In the rows, 128 means zero.
Known rows, with every way that one mark hangs from another:
Q318{Q22}: [122 114 134  93  79  95 150 128 116 128  98 153 161 116 120  93 143 105
 158 141 129 155 116 155 126 141 158]
Q994{Q128{Q794{Q4{Q543}}} Q143}: [123  86 121 109  92  40 141 143 153 136 108 153 151 165 146 125 110  95
 165 168 150 148 129 165 110 142 221]
Q328{Q197 Q199{Q794}}: [119 113 133 109  95  80 151 115 101 166 107 159 168 124 142 134 118  99
 149 158 155 168 159 167 122 146 143]
Q994{Q128{Q794} Q143}: [119  86 133  93  78  64 146 145 138 146 108 171 157 168 132 110 123  81
 145 160 147 130 137 160 111 147 200]
Q599{Q9 Q277{Q128{Q794{Q199{Q328}} Q994}}}: [111 134 127  85  76 103 122 123 117 168  86 176 124 151 114 116 179 117
 156 176 163 133 139 147 112 142 188]
Q9{Q599}: [106  97 148  88  68  98 142 122 117 136  97 167 167 127 132 102 119  90
 144 163 148 141 128 175 135 138 153]
Q599{Q9 Q277{Q128}}: [100 107 145  82  76 119 143 134 100 168  89 165 149 130 105 112 159  91
 162 135 156 134 135 155 122 114 198]
Q277{Q128 Q599}: [110 132 128  84  80  93 133 137 101 134  82 157 179 136 111 103 124  94
 156 181 160 138 106 161 121 113 194]
Q599{Q277}: [105 109 143  93  74 106 154 132 103 152  97 161 166 120 114  98 154  95
 160 126 147 135 121 169 127 125 184]
Q22{Q318}: [106 112 143  88  96 104 159 115 120 149  94 161 162 110 122 102 153  98
 152 169 143 141 112 148 127 126 154]
Q199{Q328}: [125 123 145 102  82 110 152 120 112 128 110 176 174 116 133 111 144 101
 147 160 132 121 121 150 133 142 154]
Q9{Q599{Q277{Q128{Q794{Q199} Q994}}}}: [ 94 109 123  81  55  88 116 120 129 163  71 156 134 152 123 102 140 101
 146 177 179 148 123 178 117 139 185]
Q143{Q994{Q128{Q794{Q4 Q199}}}}: [102 135 124 112  87  50 143 133 141 141 103 163 156 173 156 115 127 104
 158 174 132 114 148 163  93 166 173]
Q128{Q994{Q143}}: [129 100 119 100  65  75 144 143 120 132  88 154 160 122 113  82 130  92
 133 177 135 155 120 136 126 138 185]
Q4{Q543 Q794}: [104 106 143 103  94  98 154 127 107 137 112 174 164 119 114 103 161 109
 168 142 146 160 122 153 144 122 190]
Q328{Q199}: [115 120 147  92  86 101 145 130 124 150 101 162 173 112 115 116 140  92
 147 154 139 121 133 151 136 147 162]
Q9{Q599{Q277{Q128{Q794{Q199} Q994{Q143}}}}}: [107  92 114  88  41  74 116 131 139 158  72 156 127 160 125 101 133  97
 143 183 177 153 115 180 105 142 196]
Q277{Q128}: [109 111 133  91  75 112 145 129 114 141  91 156 176 121 120 111 132  88
 146 160 147 129 109 143 133 121 183]
Q128{Q794{Q4{Q543} Q199{Q328}} Q994}: [126 139 109 112  96  63 125 115 141 126  98 157 142 140 142 119 149 137
 163 201 150 152 114 146 126 153 184]
Q143{Q994{Q128{Q794{Q4{Q543} Q199{Q328}}}}}: [110 137 123 124  98  44 138 124 147 129 118 175 151 170 170 145 122 129
 167 180 137 125 148 163  98 163 162]
Q994{Q128{Q794{Q199{Q328}}} Q143}: [127 116 131 102  84  68 141 134 143 145 112 193 143 178 152 119 149 106
 147 174 144 117 129 163  97 168 171]
Q794{Q199{Q328}}: [118 143 137 101  89 107 146 118 115 136 104 186 160 132 141 108 167 121
 152 167 136 123 111 153 123 153 144]
Q143{Q994{Q128{Q794{Q199{Q328}}}}}: [105 137 135 107  84  67 142 127 132 140 118 193 157 173 155 130 135 114
 149 172 133 108 156 158  98 169 142]
Q143{Q994{Q128{Q794{Q4 Q199{Q328{Q197}}}}}}: [117 155 125 133  85  49 146 127 130 142 121 169 153 179 188 143 117 111
 152 175 125 129 166 151  80 179 149]
Q4{Q794{Q199{Q328}}}: [118 143 146 110  91 115 153 116 109 141 112 196 154 128 137  94 194 114
 159 156 134 123 116 154 123 159 155]
Q328{Q197 Q199{Q794{Q4}}}: [129 120 127 123  98  68 152 112 113 159 104 141 167 119 158 131 112  93
 156 168 149 161 153 170 113 156 156]
Q994{Q143}: [123  96 130  99  67  90 152 141 121 131 102 164 166 131 119  99 134  93
 147 158 135 139 109 153 124 134 184]
Q318{Q22 Q197}: [122 123 138 104  73  91 145 139 106 124 103 154 150 114 126 101 136 107
 164 137 138 186 136 150 115 164 139]

Rows:
[126  92 115  93  62  70 134 140 132 133  94 153 155 142 109  94 127  94
 140 186 145 151 122 141 129 140 204] : Q128{Q794 Q994{Q143}}
[130  94 127 107  82  53 146 142 150 139 103 153 155 163 147 107 118  75
 153 169 141 123 131 164 103 156 214] : Q994{Q128{Q794{Q4}} Q143}
[136  99 108 108  66  59 134 137 143 125  90 135 153 137 124  91 123  88
 148 195 138 144 117 145 120 149 218] : Q128{Q794{Q4} Q994{Q143}}
[119  95 125  89  60  92 136 147 110 163  76 155 134 130  99  95 149  86
 147 160 152 154 136 140 111 121 210] : Q599{Q9 Q277{Q128{Q994{Q143}}}}
[113 146 138 125  98  95 151 120  97 145 125 189 147 141 153 128 174 135
 166 151 142 177 128 144 122 145 154] : Q4{Q543 Q794{Q199{Q328{Q197}}}}
[ 91 127 131  97  84  60 142 136 130 149 108 181 158 178 140 118 133 109
 151 165 138 123 153 159 101 157 158] : Q143{Q994{Q128{Q794{Q199}}}}
[ 98  93 145  88  55 111 139 122 114 155  84 156 160 126 127 110 123  80
 149 143 166 136 123 186 124 123 177] : Q9{Q599{Q277{Q128}}}
[ 97 107 137  98  77  63 148 138 127 142 113 171 172 162 135 122 108  90
 147 159 134 121 165 156 112 147 171] : Q143{Q994{Q128{Q794}}}
[109 128 121  68  82  77 111 139 106 146  76 159 150 158  91 101 131  99
 156 210 168 155 142 144 123 118 215] : Q277{Q128{Q794 Q994} Q599{Q9}}
[122  95 116  99  53  88 141 143 117 152  75 143 152 119 110  92 135  83
 139 158 154 148 114 147 115 122 209] : Q599{Q277{Q128{Q994{Q143}}}}
[132 106 120 123 106  73 150  99 117 125 109 161 164 115 158 128 121 120
 172 176 155 157 124 182 128 134 163] : Q199{Q328 Q794{Q4{Q543}}}
[137 124 125 116  89  57 141 131 154 138 107 175 140 174 168 116 144 100
 156 183 138 109 123 167  89 178 184] : Q994{Q128{Q794{Q4 Q199{Q328}}} Q143}
[137 112 127 120  97  85 156  99 115 129 104 161 170 114 160 110 129 100
 161 177 145 131 127 181 120 149 156] : Q199{Q328 Q794{Q4}}
[123 114 121 106  88  50 141 140 153 147  98 162 141 179 153 104 142  94
 158 178 144 124 120 166  92 167 202] : Q994{Q128{Q794{Q4 Q199}} Q143}
[102 104 130  76  70  98 127 133 112 170  82 154 138 140  93 107 153  93
 155 162 165 146 147 144 127 120 218] : Q599{Q9 Q277{Q128{Q794 Q994}}}
[120 152 134 113  84 100 149 122 101 145 113 179 158 143 155 125 155 123
 147 162 133 152 125 140 113 154 135] : Q794{Q199{Q328{Q197}}}
[120 103 125 112 111  63 144 109 129 146  99 148 164 109 140 133 118 112
 172 171 162 156 136 184 130 138 171] : Q328{Q199{Q794{Q4{Q543}}}}
[133 115 117 135 103  65 153 102 103 134 117 155 162 126 175 145 108 123
 168 172 152 185 139 171 119 135 157] : Q199{Q328{Q197} Q794{Q4{Q543}}}
[117 107 115 109  98  37 136 141 156 142 102 163 136 180 152 122 135 115
 169 175 154 149 118 167 100 152 209] : Q994{Q128{Q794{Q4{Q543} Q199}} Q143}
[122 160 123  90  95  85 114 123 123 136  88 173 140 172 134 123 156 120
 178 214 161 118 118 167  99 145 199] : Q277{Q128{Q794{Q4 Q199{Q328}}} Q599{Q9}}
[ 88 104 135  80  56 102 124 119 129 163  85 165 141 160 130 119 144 102
 159 159 179 133 113 193 115 135 184] : Q9{Q599{Q277{Q128{Q794{Q199}}}}}
[117 111 137 101  96  67 146 131 139 145 103 153 163 154 146 108 126  79
 155 165 143 117 140 162 114 153 202] : Q994{Q128{Q794{Q4}}}
[130 119 102 107  71  56 129 136 146 133  84 145 139 153 131  88 147 108
 152 202 142 146 105 147 108 159 206] : Q128{Q794{Q4 Q199} Q994{Q143}}
[121 143 125 123 108  50 139 124 133 148 120 168 142 177 181 151 132 126
 164 172 148 159 144 154  99 162 173] : Q994{Q128{Q794{Q4{Q543} Q199{Q328{Q197}}}}}
[107 123 120  83  98  68 114 135 121 134  88 151 149 163 113 132 122 115
 188 199 172 157 125 166 120 108 235] : Q277{Q128{Q794{Q4{Q543}}} Q599{Q9}}
[103 123 132  67  83  90 119 138 107 145  89 169 156 167  98 117 135 101
 169 191 169 139 132 161 121 114 214] : Q277{Q128{Q794} Q599{Q9}}
[123 112 121 124 108  56 147 113 116 155 108 142 162 121 157 149 106 113
 167 166 159 186 151 171 121 141 163] : Q328{Q197 Q199{Q794{Q4{Q543}}}}
[ 97 126 137 103 100  95 148 126 110 145 105 183 151 134 121 100 185 128
 173 150 150 163 110 156 134 132 179] : Q4{Q543 Q794{Q199}}
[102 113 138  90  58 109 123 108 132 154  95 179 141 155 145 130 145 108
 156 165 174 117 117 194 113 147 167] : Q9{Q599{Q277{Q128{Q794{Q199{Q328}}}}}}
[123 143 126 118 101  83 142 116 129 124 105 168 153 129 153 124 156 135
 170 175 141 141 102 157 122 147 164] : Q794{Q4{Q543} Q199{Q328}}
[130  92 103 110  76  46 129 138 146 121  94 135 148 138 124 109 114 109
 159 193 148 169 114 146 128 134 225] : Q128{Q794{Q4{Q543}} Q994{Q143}}
[ 95 128 119 114  97  37 138 134 143 138 107 163 151 174 155 133 120 124
 170 173 144 140 145 163 100 151 179] : Q143{Q994{Q128{Q794{Q4{Q543} Q199}}}}
[ 97 124 123  74  76  97 122 132 115 177  76 164 123 156  99 104 177 111
 159 169 168 147 136 146 115 131 205] : Q599{Q9 Q277{Q128{Q794{Q199} Q994}}}
[101 100 133  85  65 111 138 127 118 156  93 152 163 139 112 119 141  90
 162 142 166 124 114 167 127 118 215] : Q599{Q277{Q128{Q794}}}
[105 116 117  96  59  77 117 117 140 155  67 137 133 146 138  99 136  96
 154 187 173 141 117 181 109 148 199] : Q9{Q599{Q277{Q128{Q794{Q4 Q199} Q994}}}}
[ 95  85 141  81  51 105 128 119 126 156  90 156 156 145 125 121 119  83
 156 152 176 131 124 191 126 125 195] : Q9{Q599{Q277{Q128{Q794}}}}
